Known rows, with every step that occurs
vofa feva: [-48 -24  42  14 -32 -34 -19 -22 -40  17 -30  22 -26 -22 -33 -27  45  64
  20 -51  -5   4 -24 -43 -28   7  -8   7  13  24  -3]
vofa feva kitak sunat kimukez tivobus: [-33 -11 -26   2   1 -53 -28   3 -30 -15 -67 -76  -4  26  15 -34   3 -21
   6   2 -45 -75 -19 -28 -46  46  -2 -33  30  31   7]
vofa feva kitak: [-44 -12  45  23   3 -52 -30  -7 -61   0 -37  -5 -21 -26  -6  -8  39  23
  20 -35 -23  -8 -18 -42 -37  11  10 -14  25  16  -3]
kitak sunat kimukez zado pino: [-18 -14  28  34 -15  -9 -20 -14  27 -33 -13 -29  21  43  -4 -43   6  20
  12  -7  24 -26  12 -12  40   1 -25 -29 -10  40  -5]
delob vofa feva kitak zado rafup: [-31 -12  14  24 -25  -4 -39   1 -24  -3 -27  26  17 -24 -17   8  32  32
  -2 -12  -5   5 -49 -32 -35  -4   9  11  -2   4  -5]
soko tivobus: [-14 -51  41  20 -26  -4 -23  33 -19 -15  -3  25   9  41  17  16  55  40
  -4  -2   2  54 -11 -20  -9 -22  -1  -9   0   4   6]
lumoras zado soko tivobus kimukez feva: [ -3 -38  16  22 -14  26 -29  -8  19 -16 -27  -6   0  71  12   4  45   9
 -10  17   5  48  16 -11  52 -10  35 -14  -7  17 -17]
sunat kimukez: [-15  -9   4   4 -34   2 -12   4 -31  11 -16 -18  13  27   3 -25  27  25
  10 -36   1 -21   6 -18 -24  18  -9 -11   1  26   9]
kitak sunat kimukez feva vofa: [-32   6  19  37 -33   1 -29  19 -11  11 -37 -44 -50  57   1 -24  42  57
  26 -58 -28 -32  36 -48  13  -4 -56  17   9  -5 -26]
vofa feva kitak sunat kimukez: [-30   8 -10  -3  10 -51 -32 -10 -31   4 -55 -82  -3  17   5 -23   0  16
  14 -32 -34 -71  -6 -29 -33  25  11 -35  30  21   0]
kitak tivobus kimukez zado: [-43 -12  13 -17  21  30   8 -13  18 -42 -18 -10  41  28  14   2  10 -24
 -12  38  10  -4   6  -3  10  33 -39   9 -15  24   1]
lumoras zado soko tivobus: [ 17 -59  41  31 -27   4 -26 -15  -1 -53   7  34  39  62  11  -8  49   9
   5  -7  19  74 -18  -9  11 -45  35 -11  -8  12  -3]
rafup zado: [-20 -45  33  14 -48  24 -35  -3 -32  23  10  34  -3   1 -25  22  66  98
  -3 -14  18  35 -22 -29  -4  31  13 -14   6  22 -11]
delob vofa feva kitak tivobus kimukez: [-47   4 -13 -37  22 -21 -22 -12 -17 -17 -51 -36 -24 -28  -7  29   3 -34
   7  -6 -31 -35 -21 -25 -35  25   7  -4  10  19  -9]
pino zado soko tivobus kimukez: [ -5 -45   0 -19  -2  -3 -12   7   1 -26 -22  13   2  34  26  43  29  11
 -21  12   3  34 -13   8  25 -38  43 -26  -1   8  -9]
zado soko: [  1 -36  40  36 -41   3 -25 -10 -30 -17  14  38  12  32  -2 -22  44  45
   7 -24  16  48 -30 -19   4 -22  32 -10   2  26 -13]
kimukez zado: [-40 -26  61  25  -7  19  -4  -5   5 -27  -6  28  37  31   0 -27  48  26
  -3   4  17  16   4 -16  10   9 -46  16  -7  19  -1]
vofa feva kitak sunat: [-41  -3  25  16  27 -58 -42  -8 -29   0 -45 -53 -21   6  -4 -16  13  33
  20 -26 -38 -42 -24 -42 -22  17  11 -23  35  18 -11]
vofa feva kitak tivobus kimukez: [-39   3 -16 -29  28 -18 -10 -11 -33 -14 -36 -42  -8 -14  12  21  -3 -32
   6  13 -22 -22 -13 -22 -26  38  12 -15   3  27   0]
vofa feva kitak tivobus kimukez zado: [-56  -8  13 -18  38  -5   2 -26  -2 -46 -39 -27  30   0  10   5   6 -33
 -10  33  -6 -20   1 -13  -3  33 -26  -1  -2  22   0]
zado soko tivobus kimukez feva: [-13 -39  14  22 -23  15 -32  20   2  -2 -26  -5 -16  63  15  21  46  33
 -23  24   0  50   9 -15  49 -11  35 -21  -2  14 -18]
rafup zado pino: [ -7 -42  39  41 -57  10 -40  -6 -13   8  21  34 -20   1 -28   0  49  85
  17 -24  38  36 -15 -26  36  10  16 -34  -9  41 -17]
kitak tivobus kimukez feva: [-35 -13  -5   8 -10  26 -19  12  -7  18 -32 -28 -12  50  14  -2  26   6
 -11  27 -11  10   9 -29  30  37  -2   1 -10  28 -14]
tivobus kimukez: [-22  -3  10 -15   0  20  -8   1  -2   3  -8   1 -18   4  -3  23  26  19
   8 -10   3   3   3  -6   0  19   5  -7  -3  23   0]
kitak tivobus: [-27 -21  11   9 -19   8 -11   7 -36  -6  -2  -1  27  32  17 -26  19  -1
  12   6  -5  12 -26 -36 -25  30 -25  12 -13  30   0]
lumoras zado: [ -4 -20  50  30 -13  26 -11 -45   7 -18   3  28  28  35 -13 -49  44  -2
  43 -43  17  19   1 -20  -3  12 -13  22 -11  28   1]
feva kitak sunat: [-26  -2  26  25  29 -34 -42  11 -20  -5 -24 -49  -4  31  13 -11  15  23
  16 -10 -32 -31 -16 -33 -13  19   6 -22  27  16 -11]
delob vofa: [-37 -19  46   9 -40   2 -40   3   1   6 -26  37 -31 -12 -41  -4  59  47
  17 -62 -13  -6 -29 -33 -31 -18 -20  29  12   6 -14]
soko tivobus kimukez zado pino: [-18 -31  39  24  -8   9 -12  -2  36 -52   0  10   8  28   2   8  22  10
   1  15  35  27  14   3  52 -16 -13 -26 -21  29  -3]
vofa feva kitak zado: [-36 -19  24  15  22 -25 -16  -8 -53 -20 -37  -8   9  -8   1 -10  13   1
  -9  -7  -5   9 -16 -37 -37   7 -40  11  -3  39  10]
soko tivobus kimukez feva vofa: [-32 -11  30  25 -25  16 -23  28  -4  -6 -26  -3 -64  43   6  25  57  48
  15 -33 -18  19  38 -34  25 -24 -44  20  -3 -15 -24]

Rows
[-33  -3  26  26  16  -4 -35  20 -31   8 -35 -28 -25  24  22  13  39   2
  -3   9 -23   0  15 -25  18  26  21 -24  12  17 -15]
tivobus kimukez feva kitak
[ -1 -36   4 -12  -8   7 -18   8  -1 -34  -4   5  -2  30  15  45  28  16
 -15  15   8  47  -8   6  15 -25  43 -30  -1  12  -2]
zado soko tivobus kimukez
[-10 -14  15  38 -16  20 -27  17 -32  -6   3  24  46  12  17   9  27  25
  -6  17   9  28 -33 -20 -18  12   8  -3 -14  13   4]
feva kitak zado rafup
[-20 -23  17  14 -21  37 -15  10  28 -25   3  33  51  26  13  33  42  34
 -16  39  18  32 -15   6  19   3  23 -16 -11 -14  -3]
soko tivobus kimukez zado rafup
[-50  -1  26   9  19 -64 -53 -11 -13  -3 -59 -48 -35  -9 -25  -9  19  36
  20 -40 -47 -53 -34 -46 -33   4   8 -11  41  10 -19]
delob vofa feva kitak sunat
[-12 -42   2  17 -10  23 -25  18   1 -13 -31 -11  -3  67  19  22  34  19
 -39  37   6  53   9 -13  46 -13  12 -12 -14  24 -11]
kitak zado soko tivobus kimukez feva
[-20  -9  29  38   3 -21 -25 -10  14 -42 -18 -42  20  36   7 -35   3   2
  13  -3  14 -33  13 -12  34   5 -15 -40  -3  36  -6]
feva kitak sunat kimukez zado pino
[-29 -12  15  15   7 -12 -20  13 -56 -18 -12 -21  26  21  34 -14  13 -30
  11  12 -20  -1 -22 -38 -33  35  -8  -3  -2  25   0]
feva kitak tivobus
[-14 -29  15   1  -2  19  -5 -28   6 -59  -2   6  47  39  12  -6  14 -10
 -16  33  20  28 -16  -1  23  -3  11  -8 -12  27 -12]
kitak tivobus kimukez zado soko
[-26 -11   0  31 -25  -1 -36  14  -7  32 -47 -61  -7  74   9 -39  28  45
  -5  -7 -19 -28  15 -35  24  28  -3 -17  11  25 -15]
kitak sunat kimukez feva
[ -1 -58  27  18 -27  -4 -18   4  -4 -58  -8   9  53  63  25   1  40  19
 -26  21  16  51  -9  -3  12 -42  17 -26  -3   7   1]
sunat kimukez zado soko tivobus
[ -5 -63  47  30 -25  -1 -21   9  -4 -59   1  33  45  59  21   8  50  29
 -24  25  20  72 -16  -7  19 -45  13 -15  -5   4  -3]
kimukez zado soko tivobus
[  0 -32  -4 -13  22   2 -19  10 -12 -52 -16 -13   9  28  29  56  12 -17
 -28  33   5  45  -6   6   7 -25  29 -30  -6  19   4]
feva kitak zado soko tivobus kimukez
[-18   9 -10   4  12 -31 -30   7 -24  -1 -40 -79   9  36  18 -18   1   6
  11 -21 -28 -61   0 -21 -24  26   8 -37  24  20   0]
feva kitak sunat kimukez
[-26   4 -13 -24  31   5 -10   5 -25 -19 -19 -38   4   8  26  25  -1 -42
   5  23 -17 -15  -6 -14 -16  39   8 -17  -2  25   0]
feva kitak tivobus kimukez
[-19 -48  11  14 -18   5 -27  20   5   6 -42   2 -12  66  29  17  46  29
 -32  23  -6  36   4 -12  58 -24  35 -18   0  10 -25]
pino zado soko tivobus kimukez feva
[  2 -37  -6 -18   4  15 -11   6   2 -46  -9  -1  12  35  18  48  14   2
 -28  28  15  52  -8   8  11 -26  19 -19 -13  23   5]
kitak zado soko tivobus kimukez
[-32   3  11  20  37 -23 -46  14  -4   5 -45 -73 -24  47  17   3  13  18
   1  11 -37 -34   2 -29  19  28  19 -30  26  17 -21]
tivobus kimukez feva kitak sunat
[-33 -30  31  -9  16  22   0   2  27 -48 -17   5  31  34  15  27  34   5
 -24  35  13  23  15   6  20  -2 -25  -4  -9   8   4]
soko tivobus kimukez zado
[-34 -16  14  31   2  -6 -29  20 -52  -3 -27 -33  18  43  36 -22  22 -23
   0  26 -26   3 -11 -46  -7  40  -6  -4  -1  24 -12]
kimukez feva kitak tivobus
[-27 -13  10  16  31  13 -18  14 -30 -13 -37 -28   5  32  23   9  13 -14
 -28  28  -5  15  10 -23   4  19 -33   5 -13  40   1]
tivobus kimukez feva kitak zado
[-36  -3  17   8  24 -12 -15 -10   7 -35 -38 -57  46  45  18 -27  10  -2
  -9  11  -9 -49  13 -11  -2  24 -29 -18  13  18   1]
feva kitak sunat kimukez zado
[-15 -21  17   5  17   7 -11 -24  -8 -67  -8  -7  46  32  22   2  11 -25
 -15  37  10  21 -14  -2  19  -1  21 -16  -4  23 -12]
feva kitak tivobus kimukez zado soko
[-21 -22  34  42  -3 -30 -26 -11 -29 -28 -17  -1 -10  -5  -8 -22   7   9
  12 -16  20  14 -11 -31   8 -10 -25 -13 -16  55   2]
vofa feva kitak zado pino
[-22 -28   7  13  34   7 -23  25 -27 -25 -39 -28  11  44  35  26  16 -17
 -38  44  -5  29  11 -19   6   4 -27  -3 -13  30   5]
soko tivobus kimukez feva kitak zado
[-32  -5  28  40  23 -29 -50  18 -16   9 -41 -59 -16  54  17 -19  23  30
   5   2 -37 -27  -4 -40  12  24  10 -24  27  17 -20]
kimukez feva kitak sunat
[-12 -26  36  58  -7  -4 -31  10 -19 -21 -12  -6  -4  33   9 -25  16   7
   1   4  22  25   5 -30  35  -4 -27 -12 -23  55  -6]
kimukez feva kitak zado pino
[-13 -17  19  39   8   2 -28   6  -9 -23 -17 -20 -14  26   9  -6   4  -7
  -4  13  20  18  12 -19  41   1 -17 -19 -24  55  -6]
tivobus kimukez feva kitak zado pino
[-20 -17 -27   6 -14 -20 -21  13 -11 -11 -43 -60   9  52  19 -36   8 -12
   2   6 -28 -59 -14 -20 -32  44 -15 -23  17  33   9]
kitak sunat kimukez tivobus
[-11 -11  -6  39 -24  21 -31  21 -31   7 -18  -8  48  34  25  -3  25  18
 -16  22   3   9 -16 -22  -3  19  12 -12 -12  13  -1]
sunat kimukez feva kitak zado rafup
[-15  -8  -3  31  -7  30 -30  19 -16   2 -15   2  30  23  21  22  23  18
 -19  36   4  22 -17 -16   7  20  20  -9 -14  12  -4]
tivobus kimukez feva kitak zado rafup
